Known rows, with every step that occurs:
R-H-A-V: [ -4.0  32.9 -15.9  14.8 -28.8  -7.9  -1.6 -10.8 -37.8 -10.2 -16.0   7.4
  -8.0 -14.6   9.0  21.2 -24.6  14.1  -9.1 -19.9]
H-A-V-R: [  9.3  -2.7  -3.8   0.4 -41.8   7.2  -2.8  11.4 -31.3  -3.0 -11.0   6.1
   1.3 -43.4  11.8   9.3 -58.2  11.0 -19.9  -7.5]
X-P-R-H-A-V: [-11.1  22.8 -26.3  23.8 -40.9   1.1   0.4  -7.5 -26.6 -20.2 -41.6 -10.3
  -7.2 -44.9 -15.2  22.1 -29.9  28.5   5.9 -12.7]
R-H-P-A: [-15.4  24.0 -25.9  21.1  -1.8 -16.3  -0.9 -45.3 -21.1  -9.1 -31.2 -10.9
  -7.7 -32.4  -1.9  20.1 -19.4  18.8   8.2  -8.9]
A-V: [ -9.3  15.9  -6.0  22.5 -22.4   3.3   3.4   6.9 -21.5  10.2   0.1  18.8
  15.9 -15.5  14.1   9.3 -23.8  15.5  -3.7 -17.3]
P-R-H: [-19.2  45.0 -21.5   4.5   2.2  -4.9   2.5  -8.3 -19.0  -9.0 -15.7   6.0
   0.7 -26.2  -5.2   9.3 -20.5  28.7  15.3   3.5]
A-V-H-P-X: [  3.1  21.0 -18.1  40.7  -4.1  10.1   3.9 -15.4   6.4  -8.9 -50.7  12.5
   2.9 -31.7  22.6  -9.3 -11.7  22.9 -14.6 -32.5]
R-P-A-V-H: [ -9.4  15.9 -32.7  52.5 -11.8 -11.7  -1.6  -0.6  -8.4  -5.0 -48.4   1.0
   7.8 -54.1  14.9   9.0 -15.2  23.8 -15.8   5.6]
A-R: [ -7.0  -1.0   0.4   3.6   3.2   2.9 -12.3  20.0   1.9   9.9  -6.9  11.1
  15.6 -16.7  10.6   3.0 -30.0  -2.8  -6.9   2.2]
A-R-H-P-X: [ -7.5  13.1 -21.7  23.1  15.4  10.4 -10.4 -12.8   5.7  -9.2 -35.4   9.1
  -7.7 -19.7  17.2 -11.1 -14.0  14.0   1.8 -19.4]
H-V: [  1.1  35.2  -5.9   2.4  -7.9   0.5  -8.0  11.7 -21.3  17.1 -16.9   9.7
   9.2  -3.6   4.1  17.7 -24.3   8.8  -8.0   1.5]
V-R-P-X: [-31.3   0.6 -19.7  20.9   0.7  22.4 -10.9   4.5   8.8  10.8 -17.1  12.4
  -4.1 -55.3  29.4 -23.0 -34.3  25.3  -3.8  -4.1]
P-X: [-20.0  17.8  -3.3  -2.0   3.2  12.0  -1.5 -12.2   9.3  10.1 -18.4  16.0
   6.6 -16.9  28.9 -10.2 -26.5  17.5   8.2 -17.2]
A-V-H: [  0.7  31.3 -10.3  32.0 -11.4  -1.5   0.7   4.3 -16.2  -1.7 -21.5  13.4
  10.4 -27.7  13.3   6.2 -12.4  12.0 -18.4 -16.3]
A-V-R: [ -0.4   2.9  -9.2  16.9 -29.4  13.6   0.4  18.1 -34.4   5.7   4.7  15.9
  11.7 -41.8  14.4  -2.2 -41.4  19.0  -8.6 -10.9]
V-H: [-12.5  36.0  -4.0  14.1   8.2  -7.8  -8.0 -10.8  -0.2   2.3 -21.4   3.3
   5.8 -25.7   7.0   8.2 -14.0   3.7 -15.8  -9.3]
R-H: [-25.1  43.8 -14.5  12.6   2.5  -6.5  -6.5 -19.4 -24.6   1.5  -0.3   7.6
  -5.4 -12.1   6.1  10.8  -8.8  12.5   4.2 -15.5]
V-H-A-R-P: [ -8.6   5.7 -11.4  26.9   5.3 -10.2 -26.5  15.1  20.0  -6.1 -47.9  -6.7
  -4.4 -40.1   5.8  12.0 -25.6 -11.3 -41.0  15.0]
R-P-X: [-41.3  14.7 -16.3  26.6   7.2  11.8  -8.2  -5.1  20.4  15.2 -22.3  14.8
   0.5 -27.5  28.0 -10.7 -15.3  21.1   1.2 -10.8]
A-R-P-X: [-25.3  -7.5 -16.0  27.4  12.8  16.6 -15.9  22.5  29.7  11.1 -29.7  17.0
   5.9 -30.3  30.6 -18.5 -22.1  12.2  -5.2   2.1]
X-P-A: [-26.0  -4.6 -10.8  13.3 -18.3  -2.9  -5.7 -23.0  -5.0   6.2 -32.2 -16.2
   7.9 -48.2  -3.1  15.5 -31.9  12.4  14.2  -7.9]
A-R-H: [ -9.9  22.3 -13.9  13.0   8.4  -1.6 -14.6   8.7 -16.2  -2.0  -8.4   8.9
   1.3 -14.3   8.1   4.4 -14.1   4.2  -1.3  -4.4]
H-P-X: [-20.2  11.3  -6.1  13.4   4.4  10.9  -0.8 -27.1  15.9   7.8 -25.9  10.3
   1.5 -19.3  18.1  -4.6 -24.6  15.0   2.5 -25.3]
X-P-A-V: [-12.5  -9.7 -17.7  31.3 -37.6   2.3   2.5  -8.2 -19.4   2.7 -32.3  -5.7
  13.5 -49.5   2.6  14.7 -30.1  21.8  11.4 -15.8]

Rows:
[-24.9  27.2 -19.7   5.9 -21.2  -3.3  -8.2 -22.5 -12.0 -16.2 -41.0 -19.6
 -13.7 -43.2 -21.2  23.2 -31.7  18.7   8.8  -4.4]  X-P-R-H-A
[ 11.6  -3.8 -14.8  24.1  10.7 -12.2  -9.8  -9.0   9.8 -13.2 -61.5 -12.6
   9.0 -48.0   1.8   9.2 -31.4  -0.6 -17.7   9.6]  V-H-P-A-R
[ -2.4 -23.3 -20.5  27.0 -44.1  11.7  -0.6   2.2 -30.7  -1.9 -28.9 -10.2
   9.4 -77.0   4.8   3.0 -49.0  26.2   6.6 -10.5]  X-P-A-V-R
[-16.0  29.7 -17.5   8.1  -4.6   5.3  -8.7  -8.1 -35.7  -3.2   4.5   4.6
  -8.6 -39.0   6.2  -0.2 -27.0  16.6   0.7 -11.4]  V-R-H
[-30.3   9.0  -9.4  12.1 -14.5   8.4  -2.9  -3.5   3.4   4.9 -24.1  -7.6
  11.5 -44.6 -16.0  11.1 -30.3  20.7  14.7  -2.3]  X-P-R
[ -9.0  45.9 -31.9  18.9 -14.5   5.3  -7.4   3.3 -28.6  -4.5 -42.9  -9.5
  -4.7 -32.6 -22.6  18.8 -14.3  30.8  13.9   2.3]  X-P-R-H-V
[-20.1  -0.7 -22.1  44.2 -27.1  13.2  -5.7  24.2 -22.9   9.4   0.6  15.1
   4.9 -53.7  14.6  -2.7 -30.4  22.8 -16.3  -4.8]  A-V-R-P
[-27.5  -2.4 -11.5  32.2   5.5   1.6 -19.7  26.1  13.6  14.4  -8.7  10.1
   9.3 -27.9  10.6   2.0 -19.7   0.7 -14.4   9.9]  A-R-P
[  7.1  13.8 -33.5  20.4 -28.1   0.8   5.1  -3.3 -54.6 -15.8 -19.3   3.7
   0.0 -57.8  15.0   1.5 -39.7  33.9   7.7  -4.0]  P-A-V-R-H
[ -4.1  32.0   1.8  -2.2  -2.8 -14.0 -11.5 -18.2   0.0  -5.7 -36.3  -6.2
  -4.6 -25.3   4.2  18.9 -31.2  -5.9 -25.9  -3.7]  V-H-A
[ 10.5  -9.8 -17.2  11.4 -33.3   5.5   7.0   8.7 -36.7  -2.8 -18.8   4.8
  14.2 -59.3  18.3   1.1 -55.4  26.3   1.9   2.2]  P-A-V-R
[  6.2  26.8 -20.7  39.0 -11.1  -1.5   9.7  -1.4  -4.5 -15.6 -46.5   4.2
  11.5 -42.6  -8.3  10.2 -22.9  26.9 -13.7  -4.7]  A-V-H-P-R
[ -8.1  14.0 -25.5  19.8  -4.0  24.9 -14.3  24.0  -6.7  13.7 -37.1  12.7
  -4.5 -43.2  24.7 -16.1 -34.5  27.0 -11.7   6.4]  H-V-R-P-X
[-10.2 -25.4 -10.8  14.7 -12.5   1.4 -13.7   4.3   4.3   3.1 -39.3 -15.6
  13.7 -50.7   0.3   8.7 -36.5   3.5   7.9   3.6]  X-P-A-R
[ -7.7  25.2 -11.9  -8.0 -16.2  -1.9 -11.9 -15.8 -33.9 -11.5 -11.7  -5.3
 -19.6 -39.6   3.0  10.4 -44.6   8.3 -11.3  -6.7]  V-R-H-A
[  0.5   6.5 -30.3  18.8 -15.4   2.7 -11.8  17.1 -24.6   9.2 -40.0  -6.4
   0.9 -57.1   7.1   8.3 -45.0  23.1 -10.1  28.6]  H-V-R-P-A
[ -7.6  31.8 -13.6  20.5   8.7  -7.0   0.7 -15.0   8.9 -11.4 -44.8  -5.5
   5.8 -41.4 -13.9  10.7 -24.8  16.6 -11.0   3.5]  V-H-P-R
[ 11.7   9.7   2.5  -0.8   3.2  -9.0 -19.6   9.3   9.5 -10.7 -44.8  -4.6
   1.4 -28.6   6.4  11.2 -37.0 -14.5 -33.1   6.9]  V-H-A-R
[  1.3  -5.1   5.9 -11.4  -9.3  -4.2 -16.8  12.9   3.6   1.3 -22.0   1.1
   5.8 -16.7   7.6  14.3 -47.5 -12.5 -18.8   5.6]  H-A-R
[-32.7  32.7 -25.3  20.8  -8.8   3.6  -3.8 -15.0 -13.6  -7.9 -24.7  -9.4
  -3.9 -43.5 -18.5  11.0 -14.9  28.6  19.1  -8.9]  X-P-R-H
[-16.2  23.9 -21.1  22.4  -5.0   2.6  -8.7 -24.5 -29.6  -6.6  -3.8  -2.3
 -14.3 -42.3  -3.5   4.8 -24.4  15.1  -5.3 -18.2]  V-R-H-P
[ -0.2  11.1  -0.7   6.2 -35.0  -3.5  -0.1   0.3 -20.1   1.6 -14.6   9.2
   6.0 -16.1  12.0  20.8 -40.6   6.3 -15.5 -14.5]  H-A-V
[-16.6  15.2  -9.2  10.8  -4.0  -2.3   4.9 -12.9   4.4  -0.2 -22.1   0.2
   8.7 -30.0 -13.5  14.3 -34.8  18.9   3.8   1.3]  H-P-R
[ -1.0  16.0 -31.8  36.0 -17.7  22.4   3.9 -13.6 -28.5 -13.9 -25.2  14.5
 -12.0 -45.9  20.9 -16.5 -26.0  35.7   0.1 -33.5]  A-V-R-H-P-X
[-17.7  38.7  -9.4  -3.3 -10.5 -13.7  -9.1 -26.0 -21.8  -6.3 -15.3  -2.2
 -14.3 -13.8   2.7  22.1 -26.7   5.4  -6.2 -10.9]  R-H-A
[ -9.7  -8.5 -20.5  24.5 -31.4  21.1  -6.2  13.2  -4.1  -2.0 -34.1  11.4
  -7.3 -56.4  31.7 -12.7 -49.6  25.7 -17.3  -8.0]  H-A-V-R-P-X
[ -2.0  19.1 -32.5  40.2 -21.1 -12.5   8.5 -30.2 -37.1 -14.1 -32.6  -0.4
  -1.4 -33.0   3.5  18.5 -18.2  27.8   6.4 -16.7]  R-H-P-A-V
